What can hang from each mark:
L: K
H: K L
Q: H K L
K: Z
C: H K L Q Z
Z: H L Q

Known rows, with every way that one mark hangs from another:
[H [K [Z Q]]]: [ 48.4 -35.5  21.8 -28.4   9.1 -22.5  -7.6   2.1  21.5  16.3  -3.1 -21.6
  -6.3  -7.6 -19.6  -2.9  27.2 -15.5   9.4   9.1  10.6   7.0]
[H L]: [  1.8   5.2  -9.8  -3.4   5.0 -10.8  -5.1   8.5 -12.9  12.3 -11.9  14.7
  -7.6  -3.7  11.3   4.1 -17.8  -4.0   3.4 -13.7   5.5 -13.1]
[L [K Z]]: [ 11.7 -24.5  16.4  -0.1 -12.7  14.7   0.1 -10.2   8.6  28.4   1.0   6.0
  12.6 -21.6   8.2  -4.4  32.0   5.9   4.0  -8.5   8.4  13.8]
[C K L [Q H] Z]: [ 21.1  39.2  14.6  -8.7  11.2 -60.0  33.6  -8.3 -32.1 -19.1  13.6  50.4
 -31.1  21.0 -31.4  29.7  -9.8   1.5 -20.0  -7.1   2.0  20.0]
[L [K [Z Q]]]: [ 34.3 -36.8  11.4  -9.9  -8.9  -4.2  -1.3 -11.1  15.4  39.7  -6.6  -5.3
   4.2  -9.0  -6.0 -10.1  35.1  10.2   0.9  -3.0  21.3  11.0]
[K [Z H L Q]]: [ 41.5 -25.0   5.8 -16.4  17.2  -4.7  -1.1 -12.2   4.6  15.9  -7.1 -18.4
  -7.9   4.0 -12.2  -6.1  25.4  18.8   9.1  -9.3  -2.7 -11.0]
[Z H L Q]: [ 25.8 -10.6  -7.1 -12.7  20.1  -5.3  -2.9 -11.7   0.2  11.2 -17.1 -12.3
 -18.2  20.4 -19.4  -7.0   7.2  20.0   2.1 -11.6 -10.7 -20.6]
[H [K Z] L]: [ 28.4 -17.9  17.6 -21.9   9.4 -14.7 -11.0  12.4   1.3  16.0  -8.4   4.6
  -6.1 -24.0   6.4   5.5   7.2 -23.0  15.8 -11.4   3.3  -3.3]
[C L Z]: [ 22.1  12.2 -13.0 -10.7   0.7 -20.3  19.5  -5.5   0.6  -1.8   9.6   9.4
 -12.8  11.3 -26.8  14.4   3.3  17.0  -0.6 -15.2  -2.9  17.3]
[K [Z H Q]]: [ 39.7 -13.7  -0.5 -11.7  11.5  -3.3  -8.1  -8.0   4.3  19.6   6.4 -20.8
   4.4  -9.1  -5.1 -13.2  21.6   8.4   7.4 -13.6   4.8   7.4]
[C H [L K]]: [ -4.2 -14.4 -17.0   5.6  -6.9  10.1  18.0   7.0   3.7  23.5 -22.0   5.8
 -22.3 -13.5 -17.2  17.1  31.4  18.3  -8.1 -29.8   2.8  20.2]
[L [K [Z H]]]: [ 15.1 -12.3   7.7   2.9  -2.6  29.5  -7.9 -15.3   0.3  31.3   4.4   3.3
  13.4 -27.3   8.4 -12.1  33.9  11.9   5.7 -29.9  -6.6  14.5]
[H [K [Z Q]] L]: [ 49.0 -29.5  13.0 -32.1  13.9 -33.5 -12.6   9.7   8.9  27.6 -15.2  -5.8
 -14.0 -11.6  -8.0   0.8   9.4 -20.2  13.0  -5.3  16.5  -7.0]
[C [H K L]]: [  2.1  -2.3  -3.6  -3.9   9.8 -10.9 -11.7  24.4   2.7   0.6 -25.0   4.1
 -12.5 -19.2  -3.4  15.3   3.0 -24.6   2.6 -33.3   1.8  -4.5]
[H K L]: [ 11.8  -2.5   3.3 -16.8  14.0 -14.7 -12.6  12.6  -3.5  11.0 -17.6  11.7
 -16.6  -8.2  -0.4   6.1 -11.2 -22.1   8.2 -13.6  -4.9 -12.9]
[C K]: [  3.0   4.9  11.0   0.3   6.1 -16.9  -2.9  -6.5  -4.3  -8.1   5.0   8.4
   9.6  -3.4  -2.9   3.4  -3.3  -4.2 -18.4  -1.1 -13.4  19.6]
[K [Z L]]: [ 18.1 -25.9  19.6 -10.9   1.9  -0.3   8.5  -3.2   5.4   2.1  -2.1  -4.8
  -1.8  -2.7   1.8   7.2  22.0   8.7   9.9   5.6   1.2  -8.4]
[L K]: [ -3.4 -10.2   2.7   5.3  -9.5  14.4  -1.1  -9.0   2.3  23.2  -9.8  13.0
   2.0  -5.5  -0.2  -4.3  13.9   8.0  -3.5 -10.4   0.5   4.7]
[Q H]: [ -7.1   4.2  15.8   3.0   2.7  -6.4   6.6   2.4  -0.6  -7.3  -7.7   9.9
 -11.1  -1.7  11.8   8.3  -2.6  -5.9   7.7  -5.1  19.7 -13.3]
[Z H L [Q K]]: [ 21.2  -7.7 -11.4   6.3  -6.5   3.6  -6.5  -8.7   2.9  -1.2  -3.6 -16.0
  -8.8  16.1  -2.6 -12.8   3.7  12.8   5.4 -10.9  10.6 -17.0]
[K [Z Q]]: [ 37.3 -28.0   9.2 -15.5   1.4 -18.7   0.8  -2.5  12.6  17.7   3.0 -18.7
   1.0  -3.5  -7.4  -5.4  20.7   2.9   5.3   7.8  20.3   6.3]
[K Z]: [ 16.0 -14.6  13.8  -6.0  -4.1   0.3   1.5   0.2   5.0   5.5  11.3  -6.4
  10.1 -16.7   7.5  -0.3  18.1  -1.7   7.1   2.0   7.8  10.0]
[K [Z [H L] Q]]: [ 41.0  -8.7  -9.6 -15.4  16.5 -14.5 -13.5   0.0  -8.6  31.2  -5.7  -5.8
  -2.8 -13.6   6.3  -8.4   4.2   4.3  10.0 -27.8  10.0  -5.4]
[K [Z H [Q L]]]: [ 28.8 -17.4  -1.0   2.7  18.9  -1.2  -4.1 -11.4  15.1   5.6  16.1 -42.5
   4.9 -17.4  -1.0 -14.9  32.0  12.3   6.7  -9.3   6.5  25.7]

Rows:
[ 28.6   8.5   9.6  -5.8   2.1 -36.5   7.1  -9.9  11.7  -7.0  -1.2   7.7
  -4.4  18.4 -14.2   6.7  -0.5   1.8   4.1 -13.8  33.7  -4.6]	[C [Z [Q H]]]
[ 22.0 -19.1  -5.3  -7.2  11.1   9.0  -3.4 -21.5   2.7  34.2 -27.2   1.4
 -14.9  14.6 -18.9 -10.2  21.2  26.9  -1.2 -21.9  -8.8 -16.3]	[Z H [L K] Q]
[ 20.4  41.2  -8.6   1.3  16.7 -24.3 -15.3 -14.6 -19.5  -4.3  11.1  31.1
  19.3  -6.3  -2.5   1.5 -20.4   0.9 -14.1 -51.7 -22.3  18.4]	[C K [Z [H L]]]
[  4.4  -1.9   0.6  31.0 -12.7  27.9  -6.0  -6.2  10.6 -19.8  37.7 -35.2
  21.2 -34.8  29.0 -16.1  25.4   1.8  11.3 -14.2  15.0  31.7]	[Q [K [Z H]] L]
[ -1.7   6.2  26.4  28.7 -19.2  -9.4  18.7   3.5  -9.4 -30.9  32.4  -1.1
  -7.7 -15.9  26.1   3.1  14.9 -14.4   8.5  15.7  48.5  13.8]	[C [Q H [K Z] L]]
[ 15.3   1.8   1.4  16.6 -19.4  24.8  -9.8  -2.6  -0.3  -4.5  27.6 -14.2
  20.0 -26.0  25.1 -13.9  15.1  -2.4  12.6 -19.1  13.3  15.2]	[Q [K [Z H]]]
[ -0.7  -8.6   7.0  25.4 -13.1 -12.4   5.3  -0.3  19.0 -24.4   9.1 -25.7
  -9.7  -1.8  19.1  -4.6   6.6  -4.5   7.2   6.2  55.6   4.8]	[Z [Q H K L]]
[ 16.3 -10.4   7.2  10.5 -14.0  23.9  -3.7  -6.3  -0.3  -8.3  14.8 -11.8
   9.1 -13.4  18.9  -7.9  19.0   8.2  15.3 -13.7   6.3  -3.3]	[Q [K [Z H L]]]
[ 27.2 -32.2  27.9  -7.7  -5.8  -9.8   4.8  -8.3  13.6  32.7 -13.5   5.9
  -8.1 -11.2   6.2  -1.4  32.9   4.9   8.3  -7.4  42.2  -1.8]	[L [K [Z [Q H]]]]
[ 20.6   4.3 -17.8  12.5 -11.0   5.3 -12.9  -4.1   2.2   2.0   9.5 -18.1
   2.5   2.6   3.2 -19.9   0.3   2.6   1.5 -14.5  17.7   1.9]	[Z H [Q K]]
[ 32.0 -33.8  30.6 -17.6   8.6 -25.4  13.7  -3.2  11.1   6.4 -17.1  -5.6
 -20.7   8.4  -1.2  11.2  22.0   6.3  14.4   6.7  33.3 -25.0]	[K [Z L [Q H]]]
[  4.5 -15.8   7.2  17.4   4.8  32.6  -3.8 -19.4  10.8  16.0  13.9 -17.6
  14.7 -36.1  13.2 -14.2  43.9  16.1   4.7 -25.0  -4.7  32.4]	[Q [L [K [Z H]]]]
[-20.8  -8.2  17.6  22.5   0.1  10.4   9.0 -10.8  11.7   0.3  -6.5   1.8
  -8.9 -15.8  16.4   2.5  21.8   6.0   3.2 -11.9  23.2   8.6]	[Q H [L K]]
[ -7.5  -6.8  28.2   4.0  18.3  -7.7   2.5   3.2  18.7 -23.9  -3.7 -13.6
 -20.1 -14.3   2.2   9.6  14.2 -19.2  11.1  -1.0  11.9   4.5]	[Q [H K] L]
[  1.4  -7.6  -0.3   3.2   6.4  28.7  -1.8 -19.4  -4.6  22.1 -19.3  12.6
  -7.2   2.3  -5.0  -6.3  19.2  23.4   1.2 -27.6 -21.9 -13.9]	[Z H [L K]]
[  5.1   1.7  19.1 -14.3  15.5 -20.5  -6.0  15.1  -4.8   3.8 -25.0  22.1
 -27.3  -9.5  10.8  14.5 -13.9 -27.8  15.6 -18.9  15.5 -26.4]	[Q [H K L]]
[ 15.5   8.9   4.2   0.9  -0.8 -10.1  -5.6   5.3  21.6 -22.5   0.8  -1.1
  10.1  -8.4 -26.5  14.4  19.7 -16.8  -2.3 -35.2  -2.5  20.7]	[C [H K] Z]
[ 20.9 -13.2  33.1 -18.7  13.3 -20.3  -4.6  15.0   0.4   8.1 -14.7  15.7
 -17.9 -25.8  18.3  15.5   4.2 -28.7  22.9 -16.3  24.1 -16.6]	[Q [H [K Z] L]]
[ 30.5  -9.4 -22.8  -2.8  -7.3 -19.6  17.5  -5.7  17.4  22.7 -14.9   3.4
 -15.3   7.4 -43.8  14.4  34.1  26.0 -13.3 -39.3  17.0  27.9]	[C H [L K] [Z Q]]
[ 23.3 -10.6  -1.4  -6.2  31.5  -5.2 -13.0  -7.3  19.1  -1.6  -0.5 -38.2
 -13.9  -5.3 -22.2 -12.5  20.5  -3.9   3.6 -11.1 -11.0  14.8]	[Z [H K] [Q L]]
[ 12.7 -28.2  19.9  -7.7   3.7 -11.3  10.9 -11.7   9.0  23.3 -37.2  14.6
 -29.2  18.9  -8.5   5.9  18.6  16.1   4.6  -5.3  26.6 -29.9]	[Z [L K] [Q H]]
[  7.1 -25.4  -2.6   8.7   2.3  -2.5   1.1 -15.9  19.9  19.4  -7.4 -20.5
  -4.6  -1.7 -10.0 -11.3  27.3  14.8  -7.3   0.0  15.1  18.1]	[Z [Q [L K]]]
[ 49.1 -46.9  28.5 -34.5  15.3 -23.8  -0.9  -1.5  23.1  12.4 -15.3 -18.9
 -17.9   5.7 -26.0   4.4  30.6  -4.8  12.5  12.4   3.5 -11.9]	[H [K [Z L Q]]]
[ 19.7 -32.6   4.2 -10.1   1.5  -5.9   4.9 -15.4  10.6  32.4 -31.2   4.8
 -17.2  20.2 -20.1  -2.9  20.2  20.8  -3.3   0.7   6.3 -17.6]	[Z [L K] Q]
[  6.1 -12.7  -8.9  22.3 -14.5  -6.6  -1.6  -3.1  20.4 -15.8  16.0 -37.0
   1.5  -0.3   6.5 -13.8   8.9   1.8  -0.8  11.6  35.7  19.1]	[Z [Q K L]]
[ 24.6 -16.3  23.8 -20.8  15.5 -29.1  -2.9   4.3  15.2   3.9 -21.2  -4.5
 -28.5   7.0 -15.1   5.5   6.9 -19.3   9.7   1.5  22.7 -16.3]	[Z [Q [H K]]]
[ 14.4 -20.1   6.6  -3.0  -8.1   4.0  -5.2  -1.2  -5.0  39.6 -11.6  21.2
   5.5 -25.7  20.3  -1.0  14.9   1.3   7.8 -22.8  14.5   0.8]	[H [L [K Z]]]
[ 13.4  20.1 -17.4   5.6  -9.9 -18.1  29.1  -1.8 -17.2  10.7  -2.2  35.8
 -22.9   9.3 -42.0  22.7  24.4  17.6 -18.1 -31.5   2.4  26.6]	[C H [L K] Q Z]
[ 15.1  11.2  -5.4 -13.0  24.8   0.4 -20.5   7.0 -11.3  13.4 -15.6   9.2
 -14.3 -13.8   0.3  -2.5 -10.0 -16.2  10.5 -34.8 -20.2 -12.2]	[Z [H K L]]
[  8.0 -21.9  42.1  -1.6  14.7  -6.9   4.1   2.7  23.4 -18.7   6.7 -21.0
 -10.2 -30.4  10.9   9.3  32.5 -20.4  18.9   1.7  19.8  13.8]	[Q [H [K Z]] L]
[ 20.2 -12.5  11.3  -7.2  12.4  14.3   0.1  -9.4  -2.1   4.6   1.4  -7.7
   1.0  -8.5   2.4  -0.9  22.7  14.8  12.5 -15.4 -15.4  -8.1]	[K [Z H L]]
[ 20.5 -21.1  31.2 -10.4   8.5 -17.3   5.5 -10.1   1.3  -6.3   3.9   4.5
   7.7  -5.9  -2.3   9.2  18.8   3.9  -8.1   5.2 -12.6  10.1]	[C [K [Z L]]]
[ 36.7 -38.3  21.6 -15.3  16.9 -20.0  -3.3  -2.3  32.3   0.0   6.5 -43.0
  -6.0 -15.3 -15.6  -4.6  37.0 -11.2   8.9  12.8  12.2  24.1]	[H [K [Z [Q L]]]]
